Each row comes from the steps of one walk. Every step used is in the known rows, and no mark comes twice. Write the walk behind each row, first mark first.
(in the rows, 128 means zero)
Known rows
sasakif -> defora: [160 136 143 146 148 113 122 126 124 118 142 117 130 155 128 127 132 124
 158 157 142 124 145 132 146 138 147 138 119 115 104 149 129 110 124 125
 147 121 124 104 144 109 139 124 123 138 120 140 148 129 153 112 113 100
 138 131 121 136 136 150 116]
dapune -> defora -> sasakif -> tude -> fomip: [185 121 134 141 149 114 125 135 128 112 147 121 126 113 132 127 131 124
 152 149 140 118 145 126 140 137 143 137 124 113 105 147 123 105 126 124
 140 120 135 115 139 118 101 125 123 131 128 144 155 131 172 118 115 108
 136 134 121 168 146 154 113]
sasakif -> tude -> dapune -> defora -> fomip: [210 130 132 143 157 114 121 132 130 105 144 152 121 123 142 127 130 128
 160 138 139 118 145 135 149 133 142 137 125 112 101 148 124 103 120 122
 132 120 133 106 137 113 124 123 124 130 126 136 156 132 137 130 117 107
 135 123 117 170 143 139 106]
sasakif -> defora -> fomip -> tude: [150 136 137 143 152 111 111 126 131 114 143 120 133 146 145 126 132 128
 164 131 141 122 140 131 141 127 146 133 115 107  99 148 128 119 118 120
 138 124 122 101 144 106 114 123 125 133 118 135 150 128 136 118 113 117
 139 123 124 140 136 146 117]
tude -> dapune -> defora -> fomip: [191 134 130 143 158 114 130 141 125 109 145 151 123 123 142 123 132 127
 159 139 138 120 142 133 152 139 143 137 122 117 102 146 121 103 118 121
 132 123 128 106 134 116 123 122 124 130 122 137 158 134 143 132 122 108
 136 124 113 141 140 139 107]
fomip -> tude -> dapune: [ 79 144 144 146 157 110 136 146 132 120 150 152 133 123 137 123 131 125
 160 140 142 121 139 129 137 124 146 134 124 113 104 148 128 110 117 116
 133 117 125 100 146 117 127 122 128 146 125 140 142 132 147 125 108 103
 136 132 125 148 141 149 107]
dapune -> defora -> sasakif -> tude -> kovot: [210 121 145 142 151 112 127 134 135 114 143 125 127 109 135 128 132 124
 151 147 146 119 145 127 142 132 145 150 135 112 106 146 129 105 122 124
 139 123 124 110 142 121 139 125 124 129 115 139 147 127 165 132 116 113
 134 119 118 167 163 153 112]
tude -> dapune -> defora: [189 142 138 146 155 114 136 144 122 111 146 150 126 119 132 123 131 124
 156 153 140 120 143 131 147 137 145 138 124 119 105 148 124  98 120 120
 136 121 128 105 137 121 135 124 125 140 124 142 150 133 150 125 117  91
 135 130 116 144 140 146 105]
dapune -> tude -> kovot: [129 125 141 148 158 111 139 146 137 112 145 122 123 139 140 123 129 123
 156 164 151 119 148 131 140 130 147 155 133 107 108 151 120  99 128 128
 139 121 110 111 146 125 150 125 126 143 114 134 147 130 152 135 122 104
 136 121 125 138 158 146 111]
sasakif -> tude -> kovot: [110 125 145 145 157 113 129 135 140 119 145 122 125 134 132 127 132 125
 158 156 149 121 148 135 145 132 147 149 138 113 108 149 128 109 128 125
 140 118 123 109 152 115 142 124 124 143 120 135 144 132 149 132 113 110
 135 121 120 171 159 149 111]
kovot -> defora -> sasakif -> tude: [136 122 145 143 153 110 125 126 136 119 141 109 130 134 135 129 134 124
 144 153 143 116 146 129 141 137 146 140 137 112 110 148 132 110 114 128
 149 120 131 107 144 110 139 122 123 128 126 137 149 131 163 108 109 133
 134 132 125 176 148 158 117]
dapune -> defora -> kovot: [192 136 142 146 144 114 140 139 122 108 146 119 126 118 116 125 135 121
 153 142 137 124 146 130 148 139 147 131 130 120 105 150 128 107 123 123
 145 122 118 109 138 125 142 126 121 130 116 143 150 135 147 111 118 111
 137 132 111 144 138 135 111]
kovot -> defora: [119 134 141 146 158 111 136 135 129 119 141 110 130 142 134 123 135 123
 146 163 145 118 147 133 150 144 148 141 134 116 108 150 128 107 115 126
 151 122 125 106 144 114 139 121 123 136 125 137 149 133 149 110 117 117
 135 135 122 153 141 155 115]
tude -> fomip: [ 69 128 135 146 156 114 138 143 124 120 148 117 127 137 130 124 133 124
 155 162 144 121 144 131 147 141 144 137 126 115 106 148 118 110 130 125
 143 119 128 113 146 115 102 123 123 142 129 145 153 135 157 121 116 105
 138 139 119 141 141 153 111]
dapune -> tude -> kovot -> defora -> sasakif: [151 111 140 145 162 108 137 139 141 113 139 115 125 140 145 125 130 123
 140 155 150 113 147 127 139 133 147 156 138 105 109 146 124 102 115 130
 146 125 111 112 143 124 153 123 127 131 113 133 151 127 168 128 123 132
 136 126 127 144 166 156 115]
defora -> fomip: [ 93 130 135 142 153 113 130 136 127 119 145 117 126 138 140 124 136 126
 157 142 142 121 143 133 153 139 145 136 129 113 104 146 124 113 125 125
 144 119 126 105 141 108 126 122 121 131 120 134 155 134 145 125 117 121
 138 123 117 145 135 140 113]
sasakif -> defora -> dapune -> tude: [203 141 138 145 151 111 121 122 130 111 140 124 122 147 136 125 130 123
 152 134 138 123 151 128 138 128 146 147 116 107 106 147 127 102 119 131
 149 122 116 115 138 109 153 127 126 132 118 136 153 120 142 114 114 108
 135 127 136 134 142 140 120]
kovot -> tude -> dapune: [104 147 141 144 165 112 141 145 139 120 144 145 125 136 143 123 134 125
 151 157 143 115 142 134 141 136 145 140 120 116 110 149 129  98 130 130
 140 115 129 103 153 119 143 121 127 141 130 143 149 133 150 129 104 109
 137 138 120 135 136 149 107]
kovot -> tude: [105 146 142 144 158 112 140 143 139 117 142 113 127 136 143 123 136 123
 149 164 146 115 144 134 141 138 146 138 123 114 110 152 131 103 132 132
 147 114 127 108 153 117 143 122 123 140 127 143 149 132 153 120 110 111
 137 134 121 137 134 151 112]
kovot -> tude -> dapune -> defora -> fomip: [206 143 130 142 166 113 133 142 137 108 140 148 122 126 154 122 133 127
 152 144 140 114 142 134 148 138 143 137 115 114 105 149 126  96 126 130
 135 120 130 106 143 119 129 121 126 129 127 140 158 131 139 135 114 113
 136 129 112 133 135 140 109]
sasakif -> tude -> kovot -> defora -> dapune: [148 129 143 144 168 110 128 124 149 121 140 120 125 128 137 124 132 124
 141 131 145 116 148 133 147 136 147 149 141 113 109 145 134 106 109 130
 150 122 122 114 149 113 148 123 127 131 118 133 145 126 134 125 110 137
 133 124 125 183 162 149 118]
dapune -> tude -> fomip -> defora: [ 49 125 135 147 154 113 135 148 128 105 146 122 127 103 136 123 128 124
 160 167 148 119 147 130 140 135 144 144 129 105 103 152 114 102 131 127
 134 127 123 119 143 120 107 124 127 139 122 143 155 130 152 119 120  95
 135 133 135 133 135 148 113]

Which walk is each row?
[114 133 129 144 159 112 136 140 130 113 147 123 120 130 137 123 130 122
 150 137 138 121 149 127 138 133 143 146 123 108 105 146 118 100 122 131
 146 118 120 123 139 112 117 126 127 137 124 139 157 125 146 121 117 113
 135 135 133 144 141 141 115] : defora -> dapune -> tude -> fomip
[ 77 137 143 144 158 112 136 142 139 111 141 131 124  86 140 122 129 123
 152 139 146 120 148 127 140 128 146 158 136 107 105 145 124 105 120 129
 139 128 112 118 145 124 151 126 129 131 106 137 145 121 140 134 115 118
 132 115 137 137 152 138 117] : fomip -> defora -> dapune -> tude -> kovot
[165 137 146 145 152 112 127 126 138 115 141 115 126 154 127 126 135 122
 148 149 137 121 145 133 141 135 148 133 117 116 109 152 135 110 131 134
 150 118 117 105 154 120 149 124 124 130 122 147 148 130 145 109 105 123
 140 140 116 128 138 140 117] : sasakif -> defora -> kovot -> tude
[ 86 126 138 143 161 110 130 144 139 116 146 124 131 126 147 124 132 128
 162 133 148 121 140 133 144 125 147 142 131 108 102 145 125 121 120 119
 135 122 116 103 149 117 120 122 127 134 110 133 146 132 138 138 114 125
 139 115 119 145 155 145 113] : defora -> fomip -> tude -> kovot
[129 132 142 144 169 110 139 132 140 124 141 118 125 129 137 122 133 124
 138 136 144 117 144 131 152 140 148 149 136 117 108 143 131 108 108 129
 153 124 118 112 146 117 149 124 127 130 113 136 147 127 140 126 116 139
 135 125 121 155 158 149 116] : tude -> kovot -> defora -> dapune
[182 141 142 142 150 110 132 145 126 115 148 153 133  99 136 124 131 124
 156 131 137 119 139 122 134 124 145 132 119 113 102 144 128 106 114 115
 131 122 127 100 136 124 125 123 127 134 119 144 144 129 164 126 111 108
 135 129 122 146 145 155 109] : fomip -> tude -> dapune -> defora -> sasakif
[152 126 138 144 158 110 114 129 137 114 142 126 131 146 148 126 130 129
 164 130 147 121 141 132 144 126 148 144 119 108 100 147 126 121 120 120
 134 126 113 100 148 114 120 123 127 134 109 133 147 127 135 133 115 121
 141 118 119 137 157 148 118] : sasakif -> defora -> fomip -> tude -> kovot
[153 132 147 146 143 113 123 123 127 119 145 118 128 153 116 129 134 123
 156 140 137 128 145 131 145 136 148 132 125 117 105 148 132 116 123 125
 147 121 115 105 145 116 143 125 124 131 117 143 148 132 149 107 111 116
 140 135 115 136 140 139 117] : sasakif -> defora -> kovot
[  4 125 141 145 149 115 138 142 126 116 149 122 129  97 118 124 133 122
 155 146 141 125 143 129 148 140 145 130 136 117 101 146 121 118 129 124
 138 127 121 115 147 125 105 122 125 131 118 151 148 136 152 113 112 119
 138 138 119 137 134 140 115] : tude -> fomip -> defora -> kovot
[195 131 132 142 151 115 128 137 122 110 142 120 126 123 140 124 134 126
 158 145 141 120 145 133 153 140 145 138 124 115 101 149 122 107 122 123
 141 123 127 109 135 114 124 124 122 128 119 135 159 133 141 123 126 111
 136 121 115 142 137 141 111] : dapune -> defora -> fomip
[116 129 145 147 166 108 138 142 142 118 142 116 133 132 141 122 131 125
 150 150 151 116 142 130 143 128 150 146 136 111 105 148 128 113 110 119
 142 124 115 103 150 123 133 122 129 141 113 134 142 130 141 125 117 121
 136 127 122 156 161 156 114] : fomip -> tude -> kovot -> defora
[145 142 138 144 152 111 137 138 131 114 145 121 122 126 137 123 133 121
 148 136 139 121 150 127 136 130 145 145 127 108 107 147 124 102 120 130
 150 117 118 117 139 110 152 126 125 135 120 134 152 124 142 120 115 115
 133 125 135 143 139 137 114] : defora -> dapune -> tude
[ 90 134 137 143 153 111 128 141 130 117 146 119 132 126 144 124 134 127
 163 134 143 121 141 131 142 126 146 133 126 109 101 148 123 119 120 119
 136 118 123 103 144 109 116 122 124 134 118 134 150 133 138 122 115 121
 138 122 123 146 137 145 113] : defora -> fomip -> tude
[ 17 139 138 144 162 114 140 146 137 116 142 118 130  99 144 121 132 124
 153 166 148 114 143 132 144 142 144 140 123 113 106 150 122 108 136 131
 139 123 133 115 155 122 104 122 126 137 129 151 151 131 153 120 109 108
 135 140 127 129 132 155 113] : kovot -> tude -> fomip -> defora
[ 82 138 135 143 159 110 129 144 133 116 148 151 130 127 146 123 132 129
 164 128 141 121 139 132 141 126 145 132 122 112 102 145 124 115 118 117
 130 118 125  99 143 111 117 121 127 137 120 135 147 133 137 131 109 119
 138 124 121 147 139 145 110] : defora -> fomip -> tude -> dapune
[127 136 144 144 168 107 136 137 144 122 142 121 131 118 143 121 131 124
 142 126 145 118 142 128 142 128 148 149 133 111 105 143 131 113 104 123
 149 124 115 107 148 118 139 123 129 133 111 134 141 125 131 126 112 139
 134 124 124 161 161 150 117] : fomip -> tude -> kovot -> defora -> dapune
[174 133 130 144 157 111 120 128 129 110 142 126 120 150 138 125 128 124
 152 137 139 121 149 127 138 130 144 146 112 105 103 146 120 101 121 130
 145 121 118 121 140 106 116 126 128 134 123 140 158 122 145 116 114 107
 137 136 134 132 144 144 119] : sasakif -> defora -> dapune -> tude -> fomip
[ 99 139 144 147 156 113 129 135 134 116 148 149 125 133 131 128 131 126
 159 153 141 122 146 134 142 131 145 139 130 113 106 150 128 104 123 123
 135 115 132 104 146 110 139 123 125 143 130 139 144 134 149 124 109 103
 135 133 123 172 142 149 107] : sasakif -> tude -> dapune
[ 83 124 136 146 156 114 127 134 134 117 148 118 125 137 129 126 131 125
 158 161 144 122 147 134 142 136 144 137 128 112 106 150 121 107 129 126
 141 116 133 115 148 111 104 123 125 143 132 142 152 135 153 118 111 103
 136 140 122 171 142 153 111] : sasakif -> tude -> fomip
[188 148 141 146 155 111 134 148 127 110 147 153 130 108 135 123 130 125
 161 140 140 120 141 128 139 124 146 135 121 113 102 149 124 103 115 114
 131 121 127 103 140 123 127 124 128 143 122 142 144 131 145 124 115  91
 134 130 120 146 141 148 105] : fomip -> tude -> dapune -> defora
[ 99 128 145 141 151 112 128 133 135 121 149 148 127 125 131 129 133 125
 153 144 141 121 143 129 136 132 144 135 130 113 108 144 131 108 121 124
 137 115 133 105 144 114 139 122 126 133 127 140 145 133 169 125 106 118
 135 131 125 169 144 154 110] : defora -> sasakif -> tude -> dapune
[ 23 131 147 141 142 113 133 141 125 122 145 121 135  86 131 126 135 124
 153 149 145 121 141 125 143 138 146 139 133 115 106 142 126 114 125 123
 141 126 129 107 144 120 135 122 123 127 116 146 144 130 173 118 111 118
 135 125 130 138 133 152 117] : fomip -> defora -> sasakif
[ 27 134 139 142 156 114 125 130 135 118 146 126 127  85 129 125 131 125
 154 132 142 122 147 129 146 136 143 139 132 113 103 144 125 112 123 126
 141 123 135 120 147 111 106 125 125 129 126 145 149 126 141 118 104 117
 132 131 135 168 136 146 117] : sasakif -> tude -> fomip -> defora -> dapune
[103 123 131 147 157 112 137 147 127 109 147 120 122 143 137 123 129 123
 156 164 145 120 149 131 139 135 144 143 124 106 105 151 113  98 131 128
 139 119 119 118 142 117 111 124 127 144 126 139 158 131 156 120 122  97
 137 137 130 139 141 149 110] : dapune -> tude -> fomip
[200 142 140 140 157 111 139 145 134 116 142 148 125 114 146 125 134 123
 144 147 139 111 142 127 138 136 143 139 116 115 110 146 130  96 126 128
 139 119 132 105 144 127 142 123 126 129 126 147 150 128 167 129 110 113
 135 134 117 131 141 152 108] : kovot -> tude -> dapune -> defora -> sasakif
[120 131 135 144 161 109 127 134 136 115 142 110 133 135 149 123 134 127
 153 135 145 115 141 133 146 133 147 135 130 109 102 148 125 119 110 120
 143 123 123 103 142 111 116 120 125 132 120 132 152 133 132 114 117 134
 136 127 123 156 141 149 117] : kovot -> defora -> fomip -> tude
[188 132 140 141 144 113 135 139 121 116 144 117 130 111 129 125 135 122
 150 149 140 120 144 124 143 139 145 136 125 117 105 145 126 104 121 122
 145 122 127 109 135 121 136 124 121 128 118 142 152 130 172 119 118 109
 136 126 118 142 141 151 112] : dapune -> defora -> sasakif
[ 73 142 143 144 150 112 134 140 130 110 142 125 126  88 137 123 130 123
 153 139 141 122 148 127 138 129 145 146 132 107 104 147 124 106 120 128
 142 126 121 117 140 117 148 127 125 130 116 139 149 122 140 120 113 111
 132 121 143 138 134 138 117] : fomip -> defora -> dapune -> tude
[158 121 139 149 167 110 139 142 140 109 139 115 123 148 141 123 129 124
 146 168 153 115 149 133 144 135 148 156 138 107 110 152 124  96 117 130
 145 126 110 114 145 122 151 125 128 140 114 131 151 129 146 127 126 116
 135 127 125 145 163 152 112] : dapune -> tude -> kovot -> defora
[121 126 144 143 154 110 135 133 131 124 142 110 132 135 135 125 136 123
 139 154 144 116 144 127 145 142 147 137 134 115 108 145 130 111 113 126
 150 121 126 106 141 117 142 122 123 128 122 139 149 132 169 110 115 132
 136 133 123 151 144 156 116] : kovot -> defora -> sasakif
